What can hang from each mark
k817: k215 k306
k334: k817 k879
k389: k306 k730
k965: k730
k36: k730 k817
k482: k389
k730: k215 k334 k389
k879: k334
k306: k817

Each row was made from one small tree. The marks that hang from a mark follow it in brackets, in the order of their numbers. Every link used is in the known rows. Write each row's tree.
Known rows
k482(k389(k306(k817) k730(k334))): [ 17.4 -12.5   8.2   4.1   2.8  35.8 -32.9 -36.2   3.9  -3.3  -9.2  51.4
  20.0 -41.9 -53.0  14.3 -17.2 -22.3  27.4  -8.4  29.1 -33.5]
k879(k334(k817(k215))): [ -0.5  24.8  26.8 -15.7  -8.5  16.8 -13.0  -5.1  -1.4  -1.4 -37.3 -20.0
 -15.1 -38.4 -30.8  42.9  -8.2   8.2  -4.5  -8.0   8.2 -11.0]
k334(k879): [  5.6  29.0   9.4  13.7  -5.1  11.9 -16.3 -64.1  -3.6  -1.7 -33.8  -7.5
 -18.0 -27.9 -38.8  14.0  -8.8   7.4  15.7  -2.5   7.8 -29.4]
k482(k389(k730)): [ 10.8  26.8  -3.7  -2.4  -2.1   3.9 -42.2 -76.9   3.8   0.6 -14.8  20.5
   7.7 -38.0 -41.5  45.5 -14.1 -14.3   6.5  -0.7  26.1 -31.1]
k817(k215 k306): [  4.1  13.7  14.2  -5.7   0.3  -0.4 -16.3 -84.5   1.4  -4.1 -36.0  12.4
 -10.8 -41.2 -51.9  12.4  -8.6   8.6  -5.6  -5.4  16.8 -14.3]
k965(k730(k334(k817(k306)))): [  8.2  -0.6  16.4  -3.4  -4.1  27.2 -22.9 -11.2   1.5   4.6 -33.1  -4.1
  -6.3 -36.0 -64.6 -69.2   0.1  13.3  16.4  -7.6  24.9 -26.0]
k36(k817): [  4.5  33.7   5.1   5.3  -1.4  10.2 -15.3 -40.6  -0.5   0.5 -33.3   9.1
  -0.1 -43.2 -38.6   9.4  -5.3  10.4   6.3  -8.8  30.5 -30.1]
k965(k730(k215 k334 k389(k306))): [  7.2 -10.3  18.7  -7.7   5.7  32.8 -23.2 -38.7  13.6  -2.5 -12.6  56.2
  25.0 -38.5 -50.0 -72.7  -6.0  20.8  19.1 -10.5   7.7 -30.4]
k334(k817(k215 k306) k879): [  6.3  10.5  24.7  14.8  -5.2  16.8 -17.9 -47.9  -1.2  -2.5 -35.2 -60.3
 -10.2 -27.5 -49.5  13.1 -12.6   8.0   3.7  -8.5   4.5  -5.9]
k879(k334(k817)): [  3.2  22.8  21.0 -14.9  -7.7  15.0 -20.7  -2.4  -1.4   0.5 -37.3 -10.8
 -15.9 -38.6 -38.7  11.2  -8.4  10.2   5.3  -7.7  12.2 -27.4]
k389(k306 k730(k334(k817))): [  9.8 -10.6  11.8  -0.8   0.0  43.6   3.1 -25.2   0.8  -3.2 -19.7  -4.0
   3.9 -35.8 -39.5  -0.1 -12.3  -6.5  16.3   3.3  28.5 -26.5]
k482(k389(k306 k730(k215))): [ 14.1   4.3  11.3  -3.1  10.4  14.6 -31.0 -83.9   8.8   2.0  -8.6  26.9
  36.0 -39.7 -45.7  19.1 -19.1 -20.7  12.7  10.6  20.0 -17.5]
k389(k306(k817) k730(k334)): [ 11.4 -15.9  10.9   2.5   1.4  37.5   3.6 -27.4   0.5  -4.3 -20.7  58.0
  17.9 -41.5 -51.6  13.7 -12.8  -8.9  28.0  -8.4  29.4 -32.7]
k965(k730): [  4.7  26.0   3.7  -6.7  -4.4   3.3 -15.7 -48.8   0.3   7.3 -33.7  32.4
  -9.3 -39.0 -41.9 -23.6   6.1  11.9   7.2  -5.0  24.8 -32.0]
k389(k306(k817) k730(k215 k334)): [ 11.2 -14.4  20.6   3.1   6.0  40.1   5.8 -28.5   1.4  -3.2 -22.0  67.8
  45.9 -41.7 -58.3  19.1 -20.2  -7.7  32.4  -0.9  22.2 -22.9]
k36(k730 k817(k215 k306)): [  3.7  15.1   7.6  14.8   2.4  11.0 -15.3 -24.0  -5.9  -0.6 -38.6  -1.1
  -1.2 -47.9 -51.7 -13.5 -17.3   8.9  -4.3  -5.6  34.2 -10.1]
k389(k306 k730(k334)): [  7.9  -4.2   4.3  -1.5   4.5  34.2   4.7 -53.4   0.8  -4.5 -19.7  33.3
   3.3 -36.3 -39.1   0.3 -13.2 -10.3  15.9   3.5  29.0 -30.4]
k334(k817(k306) k879): [  9.3   8.3  17.6  15.9  -3.3  15.2 -24.6 -46.4  -2.0  -0.7 -35.8 -51.1
 -11.0 -28.0 -59.6 -18.8 -10.1  11.0  15.6  -7.2   7.5 -20.2]
k389(k730(k215 k334)): [  5.0  19.5  13.9  -0.7  -1.3  26.0  -0.8 -49.9   1.8  -4.2 -28.7  44.5
  29.7 -37.1 -48.9  38.0 -21.8  -3.6  20.8   8.1  20.2 -23.2]
k730(k334(k879) k389(k306(k817))): [ 10.0 -18.8  18.7  19.5  -2.4  44.2 -28.8 -27.0   6.5 -12.7 -13.0  32.7
   5.5 -31.4 -52.2 -26.9 -14.8  16.1  32.3 -28.7  -0.6 -41.6]
k36(k730(k389) k817(k215 k306)): [  2.5   8.4   5.8  13.1  -0.1   9.6 -35.6 -28.5   3.5  -8.7 -24.6   6.2
   6.8 -49.7 -54.6 -24.7 -21.3  27.3  -5.6 -23.6  23.3 -18.8]
k730(k215 k334 k389): [  4.2  13.5  19.6  -5.0  -3.3  26.6 -31.7 -57.5   9.2 -13.3 -19.9  55.3
  15.5 -38.8 -52.2  -3.8 -20.3  24.7  18.7 -11.1   4.2 -33.1]
k730(k334): [  4.6  19.7  11.6  -3.9  -4.6  24.4 -14.3 -50.8  -1.4  -6.8 -35.1  36.6
 -21.0 -36.8 -41.6   1.9 -10.3   4.6  15.7  -1.5  21.7 -36.0]
k482(k389): [ 11.2  28.5   6.0  -4.1  -3.1   3.1 -53.1 -79.3   2.8   0.0 -22.3  20.8
 -15.5 -39.9 -42.1  14.1  -9.5  -5.5   6.8  -4.1  20.5 -34.8]

Which tree is each row?
[  3.5  13.4   2.1  15.0  -4.3  34.9 -34.8   5.1  -0.3 -10.9 -21.2  30.1
  -2.9 -45.0 -43.0 -35.6 -22.2  24.6  14.6 -20.2  29.6 -40.5] => k36(k730(k334 k389) k817)
[  5.2   7.2  23.8 -15.6  -2.6   8.7 -26.4 -13.1   0.5  -1.0 -39.5 -16.6
  -9.1 -38.7 -59.9 -20.9 -10.6  11.9   5.1  -7.5  10.5 -23.4] => k879(k334(k817(k306)))
[  2.6  18.0  26.9  17.6 -12.3  43.8 -11.1 -18.1  -3.8  -6.9 -33.5 -45.8
 -20.6 -24.0 -32.2  34.3 -12.6   3.4  13.7  -6.0   6.7 -13.7] => k730(k334(k817(k215) k879))
[  8.7 -20.1   6.1   7.0   3.0  24.8 -28.4 -21.4   1.6  -7.7 -15.4  65.5
  -1.4 -49.5 -53.8 -43.2 -16.4  21.2  18.2 -21.7  19.0 -37.7] => k36(k730(k389(k306(k817))))
[  7.5  -7.6  29.1  -3.5  -2.2  30.4 -40.8 -39.7  11.2 -13.0 -21.5  11.7
  21.2 -38.7 -71.2 -38.6 -22.2  29.0  17.7 -14.1   3.7 -25.1] => k730(k215 k334(k817(k306)) k389)
[  4.5   7.4  20.7  -3.7  -2.9  11.0 -18.1 -56.2   0.7  -1.3 -36.1 -23.9
 -10.4 -39.9 -52.9  11.5  -8.4  12.3  -3.7  -6.9  17.9  -9.0] => k334(k817(k215 k306))
[  7.8  -7.2  25.4  14.1   3.9  41.8 -23.0 -54.6   9.3 -13.3 -13.2  16.7
  17.2 -27.5 -45.5 -33.7 -22.4  14.9  26.7  -9.8  -8.8 -28.6] => k730(k215 k334(k879) k389(k306))
[  2.4  20.6  13.3  -8.2  -1.3   4.1 -33.6 -54.4  11.0   2.3 -19.7  50.8
  26.2 -40.1 -51.3 -29.5  -3.1  30.7  10.9 -14.0   5.5 -28.8] => k965(k730(k215 k389))
[ 12.8  -4.6   8.9   0.9   2.1  18.0 -29.2 -58.1   5.9   0.4  -9.9  33.8
  22.6 -45.6 -42.4  57.4 -13.7 -20.6   8.1 -10.2  22.9 -15.5] => k482(k389(k306(k817(k215)) k730))
[  6.9  15.0  14.1  15.9   7.4  12.4 -18.9 -22.5  -4.0   0.3 -39.9  16.0
  25.6 -48.9 -65.7 -40.5 -22.9  12.1  11.6   2.5  30.2 -14.9] => k36(k730(k215) k817(k306))
[ 10.3  -0.1  14.8  20.5  -5.9  36.3 -13.2 -23.8  -0.8  -4.4 -28.6 -44.0
   9.4 -22.9 -59.6   0.6 -19.3  -0.8  24.1  -3.0  15.2 -21.1] => k389(k730(k334(k817(k306) k879)))
[  8.3 -13.6  10.2  -3.7   2.3  17.9 -29.0 -54.2   7.2  -8.2 -12.7  61.2
   6.2 -46.2 -53.0 -18.2  -7.4  22.2  15.7 -28.3  10.7 -39.6] => k730(k389(k306(k817)))
[  1.5  29.4   4.8  15.0  -3.4  17.3  -9.0 -13.3  -8.0  -0.7 -36.6   3.3
  -9.0 -46.5 -31.0  18.3 -15.5   7.3  -2.5  -4.6  34.9 -14.2] => k36(k730 k817(k215))
[  6.8  22.0  16.9  18.3  -2.1  34.1  -1.9 -43.1  -1.2  -4.5 -28.7   9.2
  30.1 -24.7 -46.7  41.6 -24.2  -5.4  30.1   6.2   7.3 -20.0] => k389(k730(k215 k334(k879)))
[  4.9  16.0  12.7  14.2  -7.7  30.7 -35.1 -48.5   4.4 -13.8 -19.3   9.2
 -11.9 -26.2 -42.3  -6.7 -16.8  21.1  21.9 -20.0  -0.9 -41.3] => k730(k334(k879) k389)
[  7.1  15.2  24.7  20.1  -4.9  44.9  -4.0 -15.3  -2.1  -2.6 -28.4 -28.2
  29.3 -22.6 -47.1  39.2 -24.2  -3.2  30.5   5.7   8.2 -14.8] => k389(k730(k215 k334(k817 k879)))
[  3.0  24.0  22.6  15.0 -10.4  24.2 -12.7 -38.9  -2.7  -2.5 -33.0 -53.6
 -17.7 -26.8 -29.8  45.4  -8.6   7.7   5.0  -6.8   3.8 -10.1] => k334(k817(k215) k879)
[  6.8  -8.8  23.1  -5.9   5.8  35.1 -23.4 -63.2  11.3 -12.6 -12.2  52.0
  17.4 -40.2 -48.3 -35.6 -18.8  17.8  17.3  -8.1   4.4 -33.0] => k730(k215 k334 k389(k306))
[  4.6  15.2  14.0  15.7  -0.6  36.9 -32.4   2.7   3.0 -10.4 -22.3  39.2
  24.9 -46.0 -50.0 -31.4 -29.1  24.9  19.6 -12.9  20.5 -29.8] => k36(k730(k215 k334 k389) k817)
[ 17.8  -5.4   2.8   1.7   4.8  16.7 -34.8 -55.7   4.6   1.7  -9.0  42.8
  22.3 -44.9 -51.0  25.7 -11.7 -18.8  18.8  -9.1  27.6 -29.5] => k482(k389(k306(k817) k730))
[  4.9   8.2   7.4  25.3  -7.5  36.7 -35.8 -16.3  -3.5 -14.0 -21.2  13.9
 -19.6 -29.4 -43.1 -31.0 -25.3  18.8  25.1 -12.3   7.2 -40.7] => k36(k730(k334(k879) k389))
[  5.9  22.5  11.1  15.5  -7.5  28.8 -14.6 -21.7  -3.2   2.8 -32.6   4.1
 -11.8 -24.2 -41.5 -32.6  -1.5   4.6  24.8  -5.4  12.9 -33.2] => k965(k730(k334(k879)))
[  3.9  13.5  17.4  -5.7  -3.8  24.8 -32.7 -34.2  11.2  -3.2 -19.2  58.3
  24.5 -37.4 -52.7 -41.1  -8.2  26.0  18.5 -14.2   6.6 -33.5] => k965(k730(k215 k334 k389))
[  8.1 -16.2  28.1  -4.2   2.8  45.7 -25.8 -34.3  12.1 -11.7 -12.7  15.2
  16.7 -38.4 -48.9 -37.9 -18.2  20.2  18.5  -8.5   4.9 -26.5] => k730(k215 k334(k817) k389(k306))
[ 11.2  27.5   8.9  -2.3   1.9   6.3 -38.8 -78.3   5.7   1.6 -16.5  29.1
  34.2 -39.8 -48.1  50.3 -19.5 -13.6  12.5   6.9  18.4 -20.2] => k482(k389(k730(k215)))
[  9.3 -12.3  21.5  -3.5   6.3  20.5 -26.8 -54.7  11.2  -7.8 -14.4  69.5
  33.8 -47.4 -58.9 -13.4 -15.1  22.3  21.0 -20.2   3.4 -28.3] => k730(k215 k389(k306(k817)))
[  4.5 -14.2  22.3  -5.4  -4.1  46.0 -21.6 -34.9  10.0 -12.4 -10.4  -3.6
 -11.9 -36.8 -33.7 -11.0 -12.9  17.7   3.0 -17.6   8.7 -22.3] => k730(k334(k817(k215)) k389(k306))
[  6.4  -3.9   3.2  -8.8   3.9  10.8 -27.0 -57.5  10.9   0.9 -10.9  39.0
   1.2 -40.6 -42.1 -67.5   4.5  23.4   5.0 -18.6  14.5 -37.5] => k965(k730(k389(k306)))
[ 10.3   3.2  34.9  17.3  -1.6  37.5 -20.9 -27.7  -0.2  -3.8 -36.7 -34.0
  13.5 -24.8 -67.0 -24.5 -21.5   8.7  28.7   1.7   0.6 -13.3] => k730(k215 k334(k817(k306) k879))
[  6.4  23.2  25.8  17.3  -3.4  32.6 -12.4 -45.8  -1.4  -5.8 -34.3   9.5
   7.4 -25.0 -46.3  10.3 -19.3   2.9  29.1   4.0   1.3 -23.1] => k730(k215 k334(k879))
[  5.5  -7.1  10.8  -0.1   1.3  19.7   9.3 -49.5   0.7  -0.2 -21.2  40.9
  21.1 -45.9 -40.3  56.2 -10.0  -6.8   8.4 -10.3  23.9 -13.8] => k389(k306(k817(k215)) k730)
[  5.1   0.5  22.0   6.4  -5.9  43.2 -34.5   2.3   1.5  -9.6 -22.4  21.6
   5.7 -40.2 -51.5 -30.6 -28.3  26.0  22.3  -6.9  11.5 -27.5] => k36(k730(k215 k334(k817) k389))
[  5.1  -0.5  17.4  -0.6  -5.3  31.8  -5.7 -33.5   1.4  -4.7 -29.6 -18.0
   8.8 -35.5 -54.2  32.0 -18.5  -1.3   3.9  -3.0  24.3  -8.6] => k389(k730(k334(k817(k215 k306))))
